What can hang from each mark:
tepip: deru
banef: deru narom
lizaka: deru narom
deru: banef katumo zule
narom: banef katumo lizaka
katumo: deru narom

Known rows, with every way that one mark hangs from another:
lizaka[narom]: [-24.3  -6.4   8.3  35.3   9.6 -12.4  -9.5 -21.6 -14.3  -3.1 -30.3   2.8
 -15.2  20.1   8.8  24.9   2.0  29.4  13.8  -1.1  -4.3 -20.8 -27.3   1.3
  -5.0]
lizaka[deru[katumo] narom[banef]]: [-22.0  12.7   7.7  40.1  15.9  -7.7  -6.8 -17.6 -38.1 -20.2   2.7 -10.1
 -29.3  12.3  33.2   3.5   3.9  36.0  22.0  -2.0  -0.8 -22.5 -29.1 -17.5
  -0.6]
banef[narom[lizaka[deru[zule]]]]: [-28.7 -16.7  12.8  32.8  14.8  -6.5  -8.3 -18.5 -17.6 -13.9   1.0   3.7
 -29.1  12.0   8.4  20.9  14.4  48.5   9.2  -3.9 -16.8 -20.4 -22.4 -34.3
  -4.4]
banef[deru[zule] narom]: [-24.7 -18.2  13.2  36.2  10.4  -7.6  -8.2 -19.4  -9.3  -8.5   8.0   2.2
 -35.1  13.5 -21.6  24.0  11.3  33.1   1.8   0.5  -8.1 -12.0 -23.7 -21.9
  -9.9]
banef[narom[katumo[deru[zule]] lizaka]]: [-29.3 -14.9   6.5  49.2 -13.7  -2.9  -9.4 -20.7   7.5  -7.4   9.9  13.6
 -18.2   4.0  11.5  19.9   6.4  46.3   8.2  -9.9 -20.8 -31.8 -28.7 -26.7
  -2.0]
tepip[deru[zule]]: [-24.7 -17.3   1.8  36.5  -7.2  -9.3  -7.0 -33.2  -3.1  -1.7   0.1  12.0
 -19.1  19.5  -2.4  29.3   8.0  21.3   6.7   2.2 -13.9  -5.4 -38.4 -11.4
   5.0]
banef[narom[katumo lizaka[deru[zule]]]]: [-23.5  -8.7  12.8  44.8  -3.8  -3.7  -7.7 -15.7 -18.3 -13.1   8.3  25.7
 -32.7   7.3  16.1  15.4   6.9  48.7  13.2  -4.8 -14.9 -28.5 -17.4 -39.8
  -1.2]
katumo[deru narom[lizaka]]: [-34.5 -13.1   0.9  33.4  31.1   0.8 -11.7 -32.2  32.2  -0.3 -17.6 -11.1
   3.6  14.4   5.6  26.0  -4.2  34.9  11.3  -6.4 -29.2  -2.3 -43.4 -32.1
  -2.7]
tepip[deru[banef zule]]: [-24.1 -18.4  -5.5  37.6   7.9  -7.2  -9.8 -26.0  -1.8  -3.4 -16.5   4.3
 -27.7  14.7  -4.3  22.7   8.1  22.5   3.4   0.3 -17.4  -5.6 -32.7 -16.4
   1.0]
banef[narom]: [-27.2 -15.3   9.2  26.8  22.3 -10.4  -9.0 -16.3  -2.9   0.1   2.4   3.4
 -23.6  17.2  -5.3  32.8   3.8  40.5  10.8  -3.2  -7.1 -13.2 -13.0  -9.6
  -6.1]
banef[deru narom]: [-25.4 -13.6  10.4  30.6  29.3  -8.3 -11.6 -12.6  -4.7  -3.5  16.4 -10.8
 -27.6  18.8 -22.8  24.6   5.1  30.8   4.1   1.3  -4.4  -5.2 -23.1 -12.6
 -11.0]
tepip[deru[katumo[narom] zule]]: [-24.3 -15.1   1.2  44.7  -5.0  -1.8  -6.8 -33.9  11.2 -12.2   4.4   8.6
 -20.5  10.7  -2.8  24.1   7.2  20.4  11.7   0.0 -13.8   2.8 -35.6 -25.1
  10.0]
katumo[deru[banef zule] narom[lizaka]]: [-33.4 -18.7  -3.3  41.1  29.4   4.4 -11.8 -33.2  28.4  -6.5 -40.4  -4.6
 -12.6   3.9   5.4  18.6   1.7  38.2   4.9  -8.6 -37.5  -9.3 -37.1 -44.8
  -5.3]
tepip[deru[banef katumo zule]]: [-22.2 -16.1  -6.9  40.7  -2.1  -4.8  -9.7 -24.1   2.4 -11.3   4.4   0.8
 -28.7   6.0  -1.4  18.9  12.5  19.8   3.4  -0.4 -13.1  -4.5 -29.0 -20.0
   7.1]
katumo[deru[banef zule]]: [-24.2 -13.7  -5.9  26.5  17.1  -7.7 -10.1 -29.7   7.1   1.5 -13.3   6.1
 -20.0   6.7   0.2  28.6   3.2  33.2   1.7  -1.6 -18.3 -17.3 -24.7 -24.5
  -5.3]
narom[banef]: [-32.7  -3.8   4.8  29.4  17.6  -8.2  -5.1 -23.2  -8.4   2.9  20.5  -2.9
  -9.7  19.5  23.8  27.1  -1.7  35.5  12.8  -6.7 -16.6 -13.4 -29.9  -8.3
  -2.3]
katumo[deru narom[banef]]: [-35.8  -1.6  -0.6  37.6  37.4   0.9  -7.9 -33.8  25.0   3.7  -7.2 -14.1
  -2.5  16.2  12.1  23.4 -13.6  36.3  17.3  -8.2 -25.9  -3.3 -40.5 -21.2
  -5.2]
banef[deru narom[katumo]]: [-20.3  -5.1   9.5  41.5   9.0  -5.5 -11.3  -9.9  -6.5  -2.2  21.9  10.9
 -30.0  14.5 -16.7  18.6  -2.8  30.3   7.6   0.0  -1.4 -13.7 -17.0 -17.1
  -7.9]
katumo[deru narom]: [-28.3  -6.3   0.2  28.1  38.9  -1.6 -10.6 -34.0  27.4   5.5 -19.8  -1.6
  -3.0  16.7  -4.5  32.0 -12.0  31.5  14.9  -1.8 -18.8   2.2 -30.4 -24.5
  -4.0]
lizaka[deru[banef zule] narom[katumo]]: [-10.7   8.2   4.2  47.7   5.1  -6.0  -8.4 -17.9 -43.8 -15.0 -46.5  32.6
 -49.8   7.2  19.5   3.0  -2.3  37.4  16.1   2.5  -2.3 -33.9 -10.9 -34.6
  -5.4]
narom[banef[deru[zule]] katumo]: [-24.5   3.7   6.6  51.8 -16.0  -1.5  -4.4 -22.4 -13.2  -3.3  36.1  24.0
 -23.2  10.5  19.5  12.8  -4.6  29.1  10.0  -4.8 -13.8 -23.3 -30.9 -25.1
  -1.6]
deru[banef]: [-24.0 -11.3  -4.1  20.9  38.5  -9.1 -11.9 -14.1  -4.1   4.7 -17.0   6.3
 -21.9  14.8   0.7  28.8  -0.7  30.0   4.6  -1.1 -11.4  -6.8  -8.1 -17.6
  -5.8]
banef[deru]: [-22.6  -8.6   7.0  20.7  25.4  -8.8 -10.9 -18.7  -5.6   1.8  17.4   1.9
 -15.3  22.1 -14.5  28.8   0.9  19.1   3.2   5.8  -3.7   0.3 -26.2 -15.0
  -6.1]
tepip[deru[banef katumo[narom] zule]]: [-23.5 -15.5  -6.4  46.6  10.0   0.8  -9.8 -27.1  14.1 -13.4 -13.0   0.2
 -28.2   6.3  -4.4  17.1   7.5  20.7   7.2  -2.2 -17.8   3.0 -29.3 -29.5
   6.4]

Rows:
[-19.6 -11.3   7.9  28.8  -4.8  -6.5  -7.8 -23.6  -5.3 -12.2  33.9  10.0
 -23.9   7.4  -9.5  25.2  12.3  19.3   1.4   4.1  -3.3  -6.3 -24.0 -29.3
   1.4] : banef[deru[katumo zule]]
[-32.4  -5.1   8.3  36.9  -0.3  -1.9  -4.1 -23.5 -21.6 -21.7  37.7  -2.5
 -18.7   5.8  43.8   9.0  16.0  43.0  11.8  -8.4 -25.3 -22.3 -38.7 -44.1
   5.0] : narom[banef lizaka[deru[katumo zule]]]
[-29.1 -12.0   5.7  34.0  15.0   0.9  -9.3 -21.8  18.9 -11.9  10.4   2.6
  -7.1   6.9  12.0  25.6   5.6  30.4  13.1  -6.0 -15.9   0.1 -22.7 -35.8
   6.8] : deru[katumo[narom[lizaka]]]
[-15.2  -2.0   1.6  26.3  34.4  -0.8  -7.5 -23.1 -19.2 -17.3 -14.7  21.2
 -43.8   3.1   7.0  14.9   2.0  35.3  13.8   3.5  -8.7  -2.8  -3.9 -56.9
   0.9] : lizaka[deru[banef katumo[narom] zule]]
[-19.8   1.9   7.3  34.5  -1.7  -3.6  -9.3 -16.8 -19.1  -6.7  15.3  33.5
 -16.7  13.3  28.7  16.0  -1.1  36.4  14.3  -0.7 -13.1 -21.7 -21.0 -42.4
   3.9] : narom[katumo lizaka[deru]]
[-22.5 -17.3  11.5  37.7  -0.5  -5.0  -8.4 -17.1  -4.5 -17.7  31.7  -1.4
 -36.4   4.1 -18.3  20.3  16.8  30.9   2.2  -0.7  -3.0 -11.2 -20.5 -26.9
  -3.1] : banef[deru[katumo zule] narom]
[-26.4   7.3   6.5  57.7 -10.3  -7.0  -6.7 -18.8 -17.2  -4.3 -10.6  12.1
 -17.4  14.8  32.1  11.4  -6.1  34.6  19.3  -8.5  -9.1 -34.2 -31.5  -1.4
  -3.0] : lizaka[narom[banef katumo]]
[-26.6 -17.4  -3.7  31.7  20.9  -6.7 -10.3 -25.6   8.8  -2.1 -15.6  -2.8
 -26.8   4.6  -5.9  25.2   5.6  40.7   2.1  -4.6 -18.6 -20.4 -22.1 -21.5
  -8.2] : katumo[deru[banef[narom] zule]]
[-22.7 -13.1   8.2  36.9  -2.0  -1.4  -4.3 -32.5   8.8 -13.7   1.6  26.1
 -23.4   1.2   5.5  30.0   6.9  31.1  12.8  -2.6 -11.3  -4.8 -14.7 -40.8
   7.3] : deru[katumo[narom] zule]
[-27.3   3.9   0.0  50.4 -19.7  -2.4  -3.9 -30.3   0.4   1.8  27.2  23.4
 -12.0   6.3  30.9  18.4  -7.4  37.9  13.4  -9.1 -19.6 -31.9 -34.1 -20.8
   0.3] : narom[banef katumo[deru[zule]]]
[-24.0 -19.6  -4.9  47.0   0.9  -4.7 -10.1 -20.2   3.6 -15.0   3.0  -6.0
 -36.0   4.3  -7.3  16.6  15.6  26.9   4.0  -3.0 -12.9  -8.3 -26.2 -17.6
   4.4] : tepip[deru[banef[narom] katumo zule]]
[-27.8 -24.6   1.5  42.5   0.5  -2.1  -9.5 -13.8   1.8 -22.4   3.5   1.1
 -37.0  -8.3   7.8  15.4  23.5  42.6   1.5 -10.0 -19.4 -23.4 -12.9 -38.3
   0.7] : deru[banef[narom[lizaka]] katumo zule]
[-15.7  -6.0   3.3  26.8  24.9  -5.5  -7.7 -15.5 -28.7 -19.4   0.7  12.8
 -50.5   1.4   4.5  14.2  10.8  41.8  10.1   1.9  -3.6 -14.2  -0.6 -45.2
  -1.4] : lizaka[deru[banef[narom] katumo zule]]
[-18.9   0.9  -6.7  35.5   6.7  -4.6 -11.9 -19.3   7.7   7.9   2.5  24.5
 -14.0   8.8   7.9  23.2 -11.8  29.9   9.2  -1.8 -10.2 -19.6 -15.3 -20.4
  -1.4] : narom[katumo[deru[banef]]]
[-24.7  -9.6  -1.8  38.3  12.2  -2.6 -10.4 -26.8  16.8  -7.2   8.6  -5.2
 -12.9  16.8  -4.1  24.5   1.1  17.4  14.2   0.1 -10.7   9.7 -34.4 -14.1
   9.3] : tepip[deru[katumo[narom]]]
[-28.6 -13.1  -3.9  35.2  34.7   3.3 -12.8 -14.0  20.1 -13.1 -10.0  -6.2
 -18.1   1.8   9.0  17.3   4.7  31.4   8.5  -7.4 -20.6   0.0 -14.7 -39.8
   2.4] : deru[banef katumo[narom[lizaka]]]
[-29.9  -3.5   9.9  51.2   2.8  -8.2  -6.7 -23.7 -20.0 -10.6 -12.0 -12.3
 -22.1  16.5  15.6  10.5   6.0  30.4  10.5  -5.3 -11.9 -25.4 -43.6  -5.3
  -8.1] : lizaka[narom[banef[deru[zule]]]]
[-34.4  -6.5   9.5  36.2   7.0  -3.6  -4.0 -25.3 -25.3 -14.5  20.4  -1.3
 -17.9  13.0  42.0  12.1  11.7  45.4  11.1  -7.9 -29.2 -23.3 -40.7 -40.3
  -0.4] : narom[banef lizaka[deru[zule]]]
[-18.2  13.7  10.6  56.1 -11.3  -5.5  -3.2 -25.2 -47.7 -16.0 -17.1  26.2
 -40.1  10.8  38.8   1.0  -2.8  41.2  22.2  -1.9  -6.2 -39.1 -27.2 -28.1
  -2.5] : lizaka[deru[zule] narom[banef katumo]]
[-25.0   4.5   9.3  63.1 -16.3  -4.9  -6.2 -21.0 -20.8  -9.6  -5.9   9.1
 -24.9  12.0  22.6   5.0  -1.7  30.0  13.9  -5.7  -9.0 -33.3 -37.9  -9.8
  -5.7] : lizaka[narom[banef[deru[zule]] katumo]]
[-13.8   2.8  11.0  36.0  -0.8  -9.8  -6.0 -25.5 -40.3 -23.8 -15.1  15.5
 -38.9   7.3  18.3  11.1  11.6  33.9  17.0   3.7   2.6 -23.8 -20.0 -30.4
   1.9] : lizaka[deru[katumo zule] narom]
[-32.1 -19.8  11.6  34.9  21.5  -5.1 -12.9 -11.0   0.8  -9.8  17.9 -20.7
 -19.0  16.4 -12.8  18.4  13.3  33.8   1.5  -3.4 -15.7 -10.3 -34.5 -19.3
 -10.3] : banef[deru narom[lizaka]]
[-19.4  -0.9  -0.3  53.5 -10.6  -6.5 -10.4 -23.0  -7.2  -4.1 -36.2  17.8
 -24.0   6.7  14.1  13.0  -3.6  31.8  11.8  -3.5  -8.9 -35.2 -26.2 -11.7
  -4.5] : lizaka[narom[katumo[deru[banef zule]]]]
[-35.5  -5.4   9.9  40.9  29.4   3.4  -4.9 -29.6  -5.4 -12.2 -12.0   0.9
 -17.8  14.6  28.5  13.5  -0.2  44.2  17.6  -8.4 -32.2  -7.9 -36.5 -49.7
  -1.5] : katumo[narom[banef lizaka[deru[zule]]]]
[-24.2  10.8   8.8  37.4  27.5  -9.8  -6.6 -20.3 -42.1 -11.6 -18.3  -8.1
 -28.6  21.4  29.4   7.0  -1.5  38.4  21.6  -1.0  -6.1 -23.5 -31.5 -12.8
  -7.0] : lizaka[deru narom[banef]]
[-34.6  -7.2   1.7  43.9  20.5   1.7  -4.8 -40.9  19.8  -1.8 -13.0  -2.6
 -10.2  10.3  13.5  23.2  -7.6  39.1  14.2  -9.1 -29.8  -9.8 -41.6 -31.4
  -3.9] : katumo[deru[zule] narom[banef]]
[-18.3  -2.3   1.5  39.1 -19.7  -6.1  -7.1 -30.3   2.8   4.1  11.1  40.6
 -14.0   7.3  11.9  28.8  -6.7  31.5  10.1  -0.8 -10.2 -25.1 -21.6 -24.9
   2.5] : narom[katumo[deru[zule]]]
[-28.1  -2.7   9.2  51.7  -4.2  -6.2  -6.5 -22.0 -16.9 -16.3   1.3 -14.0
 -23.0  10.5  18.0   8.4   9.4  28.3  10.7  -5.2  -9.3 -24.9 -41.3  -7.2
  -4.3] : lizaka[narom[banef[deru[katumo zule]]]]
[-28.7 -11.9   0.8  50.7  -4.2   0.7  -5.5 -33.5  10.9 -13.2  11.7  -1.3
 -19.0   9.8   8.3  18.6   7.2  23.6  13.2  -4.8 -18.1  -0.5 -41.8 -23.7
   9.4] : tepip[deru[katumo[narom[banef]] zule]]
[-22.2 -15.0  -1.2  39.1  18.9   1.5  -7.7 -23.9  10.4 -14.4 -20.5  17.2
 -34.2  -4.0   2.8  21.0   5.9  31.9   7.8  -4.5 -16.1  -5.1  -5.6 -46.7
   2.7] : deru[banef katumo[narom] zule]
[-19.3   1.0   1.1  35.4  11.1  -1.8 -11.6 -11.2 -17.8  -7.2   2.6  27.8
 -23.0   9.7  27.0   9.9  -2.1  38.1  10.9  -1.8 -16.3 -21.0 -15.8 -45.1
   0.9] : narom[katumo lizaka[deru[banef]]]
[-26.2 -16.1  13.2  53.6 -15.2  -1.1  -9.7 -15.2  -4.6 -14.2  18.9  14.1
 -31.0   6.2  -4.5  12.9  11.9  36.9   1.8  -5.0 -16.1 -25.4 -30.9 -35.0
  -5.5] : banef[deru[zule] narom[katumo lizaka]]
[-23.5 -12.0   3.4  27.5  12.3  -3.3  -9.6 -18.1 -17.8 -19.7   7.2   9.2
 -26.8   3.5  22.4  13.7  16.9  37.7   5.3  -2.3 -18.9 -16.2 -20.6 -50.0
   3.0] : narom[lizaka[deru[banef katumo zule]]]
[-26.1 -10.3  -3.5  47.7 -15.3  -0.6 -11.3 -22.8  10.6  -4.2   1.9  23.4
 -11.5   0.4  23.8  15.8   3.6  37.0   3.0  -8.3 -27.3 -31.4 -31.5 -36.7
   1.1] : narom[katumo[deru[banef zule]] lizaka]
[-29.2  -4.9   6.5  38.5   0.0  -4.2  -4.6 -23.1  -8.0 -11.5  44.8  -5.7
 -20.4   8.9  13.8  17.0   9.1  27.8   5.9  -4.9 -13.6 -12.8 -34.9 -22.2
  -0.3] : narom[banef[deru[katumo zule]]]
[-35.1  -2.7   7.0  31.5  22.6  -4.3  -6.6 -19.5 -21.2 -10.0  24.8  -9.8
 -11.7  18.1  40.5  12.3   6.6  43.3  13.2  -7.5 -26.2 -18.0 -40.1 -32.8
  -1.6] : narom[banef lizaka[deru]]
[-17.5  -7.4   5.0  24.5  36.1  -7.9  -7.8 -18.3 -33.6 -10.8 -20.3  16.6
 -49.9  10.4   0.8  17.0   5.7  44.0   9.5   2.8  -8.5 -15.1  -3.9 -40.5
  -8.1] : lizaka[deru[banef[narom] zule]]
[-15.6  -0.5   5.0  36.0  25.0  -8.9  -8.6 -21.2 -44.1 -15.4 -53.7  11.5
 -47.0  12.2  12.6   8.5   5.2  37.2  12.6   3.5  -4.3 -25.0 -16.3 -28.6
  -8.1] : lizaka[deru[banef zule] narom]
[-20.3   2.4   8.6  31.5  18.6  -1.0  -3.2 -29.7 -21.8 -18.2  10.4  18.9
 -34.1   7.0  19.8  16.4   1.4  38.0  19.0   0.4 -10.0  -6.8 -16.5 -51.3
   4.2] : lizaka[deru[katumo[narom[banef]] zule]]
[-40.4 -10.2   7.0  42.0  30.2   3.1  -7.2 -25.8  14.7  -5.1  -6.9  -8.8
  -3.7  17.1  24.5  19.5  -2.3  39.6  16.1 -12.2 -33.1  -5.0 -39.0 -32.0
  -2.3] : katumo[narom[banef lizaka]]
[-28.5  -8.1   4.0  29.4  52.2   2.3 -11.6 -20.9   0.7  -7.5 -32.0   3.2
 -19.3  16.2   9.8  17.7  -3.9  37.6  14.5  -2.8 -24.2   1.7 -21.4 -47.8
  -4.3] : katumo[narom[lizaka[deru[banef]]]]
[-24.0 -11.2   8.9  25.5   0.1  -5.1  -7.6 -23.3 -19.0 -19.0  20.4  14.4
 -19.6   7.1  23.4  19.0  17.8  36.8   7.8  -1.2 -16.0 -15.9 -25.9 -47.2
   5.8] : narom[lizaka[deru[katumo zule]]]
[-22.6 -15.5   0.4  38.2 -17.9  -6.7  -7.1 -30.3   1.5 -10.7  21.3   8.6
 -19.8  10.4   1.3  26.3  14.2  19.1   7.6   1.5  -9.3  -4.8 -36.4 -15.6
  11.2] : tepip[deru[katumo zule]]
[-32.5  -4.1   8.3  59.0 -25.5   1.3  -6.4 -20.0  -6.2 -11.2  38.6  11.7
 -12.7   7.1  33.0   5.8   5.3  33.9   5.8 -10.8 -27.9 -29.0 -46.4 -34.9
   0.0] : narom[banef[deru[zule]] katumo lizaka]
[-29.4  -3.1   3.8  36.3  19.8   0.1  -6.2 -23.5  12.8  -9.0  19.6  -0.5
 -12.1   8.4  17.0  23.0  -2.2  31.4  17.8  -7.3 -13.5  -0.2 -21.2 -26.9
   4.7] : deru[katumo[narom[banef]]]
